Known rows, with every step that occurs:
keta/taved/dofa/muvoros: [-16  12 -12  -3  -4  -5  -9 -11  12  -1   2   2   9 -12  -4   5 -13   4
  20  -3 -19 -12  22 -22  17 -15  21   1   1  -4  -3   4 -11  11  -2  11
  -9   0   6   4  46  11  -3   6   9  -4  10  -7  11  14  14 -14  10]
digilet/tizoz: [ -5   1  -1  -1 -17 -11  -7  -2 -21   9  -9   4  -4  -8  -3   2  -5  -3
  -9   5 -11 -12   5  10  11 -13   8  -9 -11   6  -6  -2  -6  15   4  -4
  10  -6 -12   6   2   2  -5   5   3   6  -4  -5   9  13 -16  -6  -1]
petun/tizoz/taved/keta/ponu: [ -6  -7  -4  -2   0  -6 -21 -13  -1 -10 -21   1  14  16  -6   5   3 -14
 -18  -6 -12 -19  25   7   2  -7  25   4  -9   4  10  17  -4   9  12  -5
  -3 -13 -19  -5  11  -9  -5  -8  -3  15 -10  23  -5  17   6  -8  -3]
nadamil/tizoz/taved/dofa/muvoros: [  4   3   7  -5  -9  -9 -10 -17  -2   2   4  -4   6  -5   7  -8 -11   1
  24   3   5 -12  34 -22   0  -8  13  -9  -9  13   4 -15  -6  15  23  22
   0   2  -4   6  24   7 -11  11  -9   9  15  -1  -8  14  -1  -7  -2]
ponu/keta: [ -9  -4 -11  -7  -2  11  -9  -5  -6   1   2   4   5   3  -4  -4 -14  -3
  -3   1 -15 -10  14   6   5 -11   1   4  -7   3  -7  -1 -11  10 -10   4
  -8  -8 -10  -2  -3  -2  -3  -3   2  10   0  21   5  16  -8   0  11]
ponu/tizoz: [ -9   9   2  -7 -12  -1 -10  -4   4  10  -5 -11  -7   6  -9  -2 -16  -9
   0   9 -10 -15  17   9   8  -5   6   3  -6   4  -4   5  -3  13   1  -7
  -6  -1  -6   4 -21  -7  -9   1   9   3  -5   6   9  10 -17 -19   4]
tizoz/taved/keta: [ -3  -3  -7  -5   2   0 -15 -12   2  -9   5  -2  18  17   2   3   0 -10
   2   3 -16 -18  17  -5  -8  -3  14   4 -11   8   4  -7 -12  10   5   0
 -10 -15  -5  -4   8  -4  -9 -14  -1  14   6  24  -5  18   0  -6   1]
ponu/keta/taved/dofa: [-19   4 -15  -2  -4  10 -10 -11   5  -2   0   9   9   1  -5  -1 -15   5
 -11  -6 -23 -12  21 -10  18 -21  13  15  11  -6 -20   4 -19   5  -7  -4
 -17  -8  -1  -3  29   5  -3  -5  13  -7   4  10  16  20   1  -5  17]
tizoz/muvoros/dofa: [ -7  -7  -3  -1   4  -7  -5 -15  10   0   8   1  -6  -9   0  -1  -7  -3
  11   5  -8 -26  31  -4 -12  -3  17 -22  -6   6   2 -15   0  13  14  16
  -1   4   4  -6  15  -8 -10  12 -10  20   1   4   0  13 -17  -9   4]
keta/ponu: [ -9 -10  -4  -8  -4   2 -17  -6   0   2  -9   4   2   5 -14   3 -12  -2
  -3  -7 -14 -11   9   8   9  -6   9   1  -3  -4   0  12  -5   6  -9   1
   1 -11 -15  -2   4  -2  -7   3   1   2 -16   9   3   7  -2 -14  -3]
nadamil/tizoz/taved/keta/ponu: [  3 -10   2  -2  -4  -5 -20 -12  -5   2 -10   0   6  20 -11  -2   0  -6
  -9  -2  -9 -12  20   9  -2 -10  16   7  -8   8   2   2  -6  10   8  -2
  -6 -16 -13   1   1  -4 -14  -6   0  -2  -2  30 -12  17   2  -9  -8]
mosusad/tizoz/taved/keta: [ -8  -2   1  -6  -1  -2 -20 -16   3 -13  -8   0  11  21  -3   1  -2 -11
  -8  14 -11 -11  21  10   0   7  14   2 -13  11  15 -15 -11   6   8 -11
  -2  -7 -10  -7   1   0  -5  -5  -3  15   1  35  -7  13   0  -9  11]
petun/tizoz/muvoros/dofa/taved/keta: [ -3  13  -4   0  10 -12  -3 -16  12 -17  -7 -18   6  -2   4  -1   3 -15
   1   7 -16 -32  47 -15  -7   4  30 -14 -13   8  11  -8 -10  15  21  20
  -9  17   9  -4  30 -10 -16   0  -7  30   5  -1  -5  22   8  -8  17]
digilet/tizoz/ponu: [ -6 -17  -1   2 -15  -9  -4  -3 -20   3 -13  18  -4 -11   2  10   0  -1
 -21   6  -4 -12   2   9   8  -3  14 -16 -13   0  -5   0   1  16   9  -1
   8 -19 -18   9  -4   2 -10   0  -4   7   7  11   3  12 -22   4  -4]
keta/ponu/tizoz: [-14   1   3  -7 -13  -4 -15  -2   3   9 -16  -4  -3   6 -17   5 -16  -6
  -6   1 -15 -22  15  13  14 -10   0   8   2  -1  -7  21  -3   8  -7 -14
  -7  -8  -8   0 -14  -5 -11   3  10  -7 -19   9   8  13  -9 -25   3]
taved/dofa/muvoros: [-11   7  -5  -9 -11  -3  -7 -12  15  -1   9  -7  11 -12   1   1 -15   1
  32   0  -5 -23  22 -23  10 -14  12  -5  -1  -2  -1   0 -11  14   3  17
  -5   4  -2   1  39  11  -7   9   1   7   9 -11   0  15  12 -20  11]
muvoros/dofa/taved/tizoz: [ -4  24   7   0  -4 -20  -3 -15   7 -17  -9 -10   0  -8   3  -3  -6   1
  13  12 -17 -27  19 -24  -1  22  17   0  11  -1 -17  -8 -34  11  -2  18
  -5  18   1  -5  28  -6 -19   0  -2   5  -7 -16   4  17   8 -24   8]
digilet/tizoz/muvoros: [ -5  -1  -7   1  -2  -7 -10  -4 -20  16  -3   5  -6 -13  -2   5  -1  -5
 -10   8 -11 -18  18   8   4 -20  15 -23 -15   8   1   0  10  19  19   5
  12  -5  -9   4  15   1  -8  14  -4  12  -2   1   5  23 -23   0   4]
tizoz/ponu: [ -8 -22  -7  -3  -2   3  -5 -10  -1  -6  -4  13   0   0   1   4  -2   3
  -8   1  -4 -11  10   6   3   6  17 -14  -8  -2   6  -6  -1   9   3  12
   1 -18 -19   3 -11  -1  -8  -3  -6  13   4  18  -3   5 -15  -1  -9]
muvoros/dofa/taved/keta/ponu/tizoz: [ -4   9   9  -3  -4 -15  -8  -9  18 -12 -14 -20  11   9 -19   2 -12 -10
   1   6 -26 -36  27 -15   7   5   7  24   8  -3 -15   8 -30   9  -9 -18
 -29   6  13  -7  18  -7 -19 -14   6  -7  -9  -1   2  23  12 -27  13]
taved/dofa/muvoros/tizoz/mosusad: [ -9  11   5  -3 -22 -18   6  -9  17   2  -5   0  10 -17  -2  14 -15  11
  30  14  -4 -39  23 -23   4 -23  13 -16   9   8  -4 -16  -5  17  11  10
  -5   6 -12   3  42   8 -13   7 -11   8  21 -10   2  10   0 -23  14]
tizoz/taved: [ -2  -9  -6  -5   1  -3 -13 -12 -11  -5   5   4   5   7   7  -2  -4  -2
   0   2 -10  -9  19  -6  -5   6  10  -8 -12   7   2  -9   3  12  11   6
   2 -11 -12   1  -6  -6  -7  -1  -8  17  -8  18   2  11 -14  -2  -7]
nadamil/tizoz: [  4   0   2  -8 -15   1  -9 -10  -8  10  -7  -5 -14   5  -7 -11 -13  -1
   1   5  -1  -1  15  15   6  -3  11 -10 -11  12   4 -10  -1  12   5  17
  10   2 -13  15 -18   0 -10  10   5   8  -2   6  -4   1 -14  -5  -3]
dofa/muvoros/tizoz/ponu/keta: [ -6 -16   2  -1   0 -10   1 -11   7 -11 -13  17  10  -5  -7  13  -8   6
   8  10  -1 -23  19  -8  14 -12  20  -8  -2  -6  -2  -6  -8  15  -5  16
 -14  -1 -13  -3  21  -1 -11  -3  -9   7  16  20   3  23  -6   4   3]
petun/tizoz/nadamil: [-12   0 -17  -8  -3  -6  -4 -15  -4   0 -19   6  -5  -8   8   3  -8 -19
  -7   6  -3 -12  13   8   6  -4  21 -13 -18  15  16   6  12  19  16  18
   8   2 -23   9 -12 -15   3  10  -4  35 -12   3 -11  -7 -12 -17   0]

Rows:
[ -3   8   2   0 -17 -16  -1  -6  12  -2 -13 -17  13  -1 -17   8 -15  -8
  -2  14 -33 -49  30 -13  -6   3   4  12   8   6 -21  -2 -18  15   1 -15
 -26   0   5  -5  18 -10 -24 -11  -2  -1   4   6   0  27   9 -29  17]  muvoros/dofa/taved/keta/ponu/tizoz/mosusad
[ -4  26  -7  -1  11  -7  -9 -13   0  -5  -6 -10   2 -10   2  -3  -4  -7
   7  10 -20 -20  26 -20  -6   2  16 -13  -3   1   0  -4 -13  12  10  27
   1   6  -4  -5  35   0 -20  14  -5  12  -6   2   1  30   7 -16  12]  dofa/taved/tizoz/muvoros
[ -6   3  -1   2  13 -19  -6 -16  13 -12 -16 -12   8  -2  -6   2   1 -10
  -4   1 -19 -37  43 -13  -3  -1  28  -7  -7   0   8   7 -11  12  17  16
  -9  10   4  -9  43  -9 -14   1  -7  19  -9   2  -4  25  15 -12  13]  petun/tizoz/muvoros/dofa/taved/keta/ponu
[ -5   1   3   5   2 -12   0 -16   7 -26 -13   8   6 -10   3   3  -3   0
  -8  10 -15 -29  27 -21  -3  16  19   4  16  -7 -24  -7 -33   7  -2  16
 -19   4  -8 -11  26  -7 -21  -6 -10   4   7   6   1  28   3  -8  12]  muvoros/dofa/taved/tizoz/ponu/keta
[ -4   4   8   0   4 -18 -10 -11   7  -1 -10 -11  -1  -9  -9  -1 -14  -4
   2   8 -23 -39  42 -16  -1   5   3  -2   1  -1  -8   0 -11  13  10   2
 -14   9  13  -7  19 -10 -19   8  -7   8 -20  -2   8  29  -7 -19   8]  keta/ponu/tizoz/muvoros/dofa/taved
[-12 -23 -19   1   5  11  -8 -11  -5  -5 -10  24   4   3  -3   7  -3   6
 -30  -3 -20  -5  19   4  11  -3  17   4  -3  -6  -7   4  -4   7  -4   3
 -14 -20 -11  -2   3  -1  -5  -9   3   0   6  33  10  19 -10  11   0]  tizoz/ponu/keta/taved
[-10   0  -6  -7  -2 -15   0 -12   5   1 -17  15  -6  -3  -3  10  -7  -5
   7  14  -6 -21   8  -3   8  -6  17  -3  -1  10   2  -5  -1  16   1  11
   2   2 -18   4  -8 -10  -4  -3  -4  19  -5   3  -4  -1 -12 -19  -4]  muvoros/tizoz/nadamil
[ -8   8  -1  -3   2 -18  -5 -13  15  -9 -22  -5   9   0 -10  10 -11 -19
   2  10 -28 -41  24 -22   5   3   7  25   9   7 -11  15 -18  15  -3 -11
 -30   4   9  -3  16 -16 -19 -12   3   3 -11  -1  -7  18  12 -36  11]  muvoros/dofa/taved/keta/ponu/tizoz/nadamil
[ -3   0   2  -4   2 -11  -9 -14  14 -20  -6 -10  15   7 -11   2  -5  -5
  10  -1 -27 -32  22 -18   4   9  16  18   4  -3  -8   1 -29   9 -11   1
 -21   0   5  -9  36  -6 -18 -13  -2   0  -6   2  -3  19  22 -18   8]  muvoros/dofa/taved/keta/ponu
[-13  -9   6   0  -6  -6   3 -11  20 -14  -8  15  14  -9  -4  13 -10  10
  13   5   2 -29  22 -23  19 -22  18  -3  13  -9  -9  -4 -18  11  -1   9
 -19  -2  -8  -5  41   7 -13  -5  -6  -4  19  10   1  23   0  -4   8]  taved/dofa/muvoros/tizoz/ponu/keta
[-18  18 -24   1   4  -5  -9 -13  -2   6 -22  21   1  -6  -2   8  -8 -15
 -21   6 -27 -16  11  -2   6 -18  17  15  11   2 -19  21  -6   8  -8   5
 -10  -2 -13  -4  24  -8  -5   2   8  -1  -4  10   0  21   5 -22  14]  ponu/keta/taved/tizoz/nadamil
[-14  -2  12  -2 -11  -4 -19 -11   8   0  -6   0  11   5  -5   5 -12  -3
  -2  -1 -12 -28  30 -13   9 -10  -2  15  12  -1 -12  11 -12   6  10 -23
 -11 -14  -6  -5   9  -3 -11  -5   1  -7 -16   7  12  19 -11 -29   5]  keta/ponu/tizoz/taved/dofa
[  1   4  -8  -2  15  -6  -2 -16  15 -13   7 -14  11  -2   1   0  -1  -9
  18   5 -20 -33  35 -25  -8   2  21  -7  -5   6   2 -17 -20  15   8  15
 -15   7  15  -9  37  -4 -20  -4  -4  19   9   2  -5  27  13  -9  12]  tizoz/muvoros/dofa/taved/keta
[-10 -20 -14   5  -2  -4  -6  -4 -21   3 -20  28   1  -9  -8  12  -2   7
 -43   2 -22  -7  11   8  16 -13  14   0  -5  -4 -18  11  -1  13   2  -8
  -8 -19 -12   3   9   3  -8  -6   4  -6   7  22  16  25 -19  16   2]  digilet/tizoz/ponu/keta/taved
[-12  19  -8   1   5  -4 -12 -11   8  10  -7  -2  -5  -6  -1   2  -1  -7
   2   8 -12 -22  21   0  -6 -13  19 -14   1   0   2   6  -6  13  10  17
   7  -1 -10  -6  25  -2 -13  18  -2  10  -3   9   0  23  -5 -21  11]  taved/tizoz/muvoros
[ -2   1  -8  -9   5   0 -14  -9   7 -15  -7 -13  17   8 -12   3  -5  -7
   1  -6 -26 -19  12 -11  10   0   9  15  -4  -6   3  11 -24   8 -15   5
 -14  -9  -3  -2  25   2 -14 -12   1   0  -9  10  -4  23  26 -15   5]  dofa/taved/keta/ponu
[ -1 -21 -13   2   0   5  -7 -13 -15   3 -17  21  -7   5 -11  -2  -7   5
 -30   2 -13   3  23  15   9  -4  20   0  -4   1  -8   1  -2   9   3  10
  -9 -16 -12   6 -12  -1 -12  -2   5  -3   6  32   1  14 -12  14  -3]  nadamil/tizoz/ponu/keta/taved
[ -6   2   2  -2  -5 -14 -11 -16   0  -8  -2  -5  13 -10  13   1  -8  -5
  13   1   6 -23  38 -25   3  -6  23 -13 -12   5  14   0  -1  13  25  18
   2   5  -8   2  33   2  -3  10  -9  23   4  -3   0  16   0  -9   5]  petun/tizoz/taved/dofa/muvoros
[-13  -3   1   0  -2 -19   3 -15  19  -9 -14  23   6 -11  -6  16  -5  17
   4   2  -6 -23  27 -28  24 -10  34  -8  15 -12  -4  -3 -13  11   8   8
 -13  -5  -3   0  48  11 -12  -5  -1  -4  16   1  12  15   4  -8  -1]  keta/taved/dofa/muvoros/tizoz/ponu
[-18   8 -11  -3  -6   0  -9 -11  10  -2   0   9   3   1  -4   0 -12   6
  -5  -4 -23 -12  20 -11  17 -10  18   4  10  -4  -8   2 -14   6   1  -3
  -5  -9  -1   2  27   8  -5   0  12  -5  -1  -2  14  10   1 -11  10]  keta/taved/dofa
[-12   3  -4  -3   1   2 -17  -4  18  19 -11  -8   6  12 -23  10  -6 -18
 -10   4 -23 -30  29  11   6 -25   6   9  -4   2   2  24  -3  10   0 -16
 -17 -11   3 -10  10  -1 -17   0   6  -4  -4  23   1  32   0 -22  10]  taved/keta/ponu/tizoz/muvoros
[-19  -9 -10   2  -2   1 -11 -16  13 -15 -15  23  12  -9  -9   8 -12   5
 -13   6 -14 -10  33  -7  23 -10  19   1   5  -6   1  -1 -11   5   3   2
 -17  -4   1  -5  41  15  -3   6   2  -7  13  26   6  19  10  -1  19]  mosusad/tizoz/ponu/keta/taved/dofa/muvoros
[-11  -1  -5   2  -5   2  -8  -9   3  -6 -14  13   4   1  -4   7  -6  -3
 -18   5 -10 -16   9   6  -1  -5  14   1   8  -7 -17  10 -18   6  -4   8
  -7 -13 -23  -4   9  -1 -14   0  -2  -1   7  25  -2  25  -5 -10   9]  taved/tizoz/ponu/keta
[  5  11  -1   6   3 -18  -2 -10  -3  -7   2  -8   7 -11  -3   4   3  -8
   2  14 -21 -41  31 -20  -4  -6  20  -9 -10   7  -9 -13 -17  21  15   7
  -9   8  14  -1  43   0 -19   0  -4  13   9  -8   3  37   2  -3  13]  digilet/tizoz/muvoros/dofa/taved/keta
[-17 -19 -12   0   2   7 -13 -15  -2 -11 -21  26   2   5 -15   6  -6   3
 -38  10 -19  -1  25  18  17   5  12   1  -2  -2   3   1  -2   4   0  -4
  -8 -12 -12  -3  -5   3   0  -2   3  -1  -2  43   9  12 -11   9  11]  mosusad/tizoz/ponu/keta/taved
[ 10  -1  -3  -4  -8  -3 -12 -14  -6   1  -3  -6   3  20   0  -9   0  -7
  -1   5  -6  -8  22   7  -6  -3  15   2 -15  16   5  -8  -7  13  13   7
  -5 -10  -7   5  -3  -4 -13  -8   1   9  12  25 -12  14  -4  -5  -3]  nadamil/tizoz/taved/keta
[-17 -12  -2   3  -3  -6   1 -15  17  -9 -15  25   7   1  -8  14  -7  18
 -24   2 -13 -23  25 -14  24 -13  23   8  21  -9 -17  -2 -23   5  -4  -4
 -21 -13 -10  -4  26   3 -11 -19   1  -9   9  17  19  20  -8  -2   9]  muvoros/tizoz/ponu/keta/taved/dofa
[  8  -7   2  -5  -7  -4 -14 -15 -19   4  -5   3  -8   8   6 -12  -9   0
  -3   7  -2  -2  24   5  -8   3  10 -12 -17  16   5 -19   4  13  18  17
   8  -8 -13   9 -22  -3 -10   4  -5  14  -3  17  -4   7 -21   1  -9]  nadamil/tizoz/taved
[ -5   4   7   6  -2 -19   3 -17   8 -23 -15   4   2 -10   6   4  -4   5
  -1  11  -9 -27  19 -22  -5  30  24  -7  10  -6 -14 -12 -30  10   5  20
  -7   5  -8  -6  23  -5 -22  -5 -10   8   6  -3  -2  18   2 -16   1]  muvoros/dofa/taved/tizoz/ponu
[-13 -18  -7   1   1  -7  -1 -12   2  -7 -21  31   0   5 -12  12  -2  14
 -29   5 -16 -13  19   2  18  -9  28   2   8  -7 -11   0 -10   9  -7   0
 -17 -13 -14  -3   7  -2  -7 -13   1  -3   8  30  17  17 -14  11   0]  muvoros/tizoz/ponu/keta/taved
[-17  14 -10   8   9 -13  -9 -16  12   5 -14  12  -3  -8  -7   5  -3  -2
 -14   9 -28 -31  38  -8  -6 -15  25   3  14  -3 -22   3 -13   6   3   7
 -12   9   6 -15  47 -10 -13  11   5  -1   3  10  15  35  -6 -12  21]  ponu/keta/taved/tizoz/muvoros/dofa
[  5  -5   4  -2  -5 -12  -4 -17   3  13  -1  -3 -19  -7  -3  -9  -8  -2
   9  11   0 -17  36   4  -9  -6  19 -24  -9  14   4 -21   2  15  22  24
   4   9   1   2   1  -4 -14  21  -6  14   3   5  -8   8 -23  -6  -2]  nadamil/tizoz/muvoros/dofa
[-13   5 -10  -6  -4  -3 -13  -6  13  14 -19   2   6   9 -16  13 -10 -23
  -4   6 -22 -30  10   9  10 -19   8  25   1   7  -4  30  -3  12  -8 -19
 -19 -11  -9  -3  -2 -10  -9  -8   9  -1  -8  16  -9  11   8 -38   5]  taved/keta/ponu/tizoz/nadamil
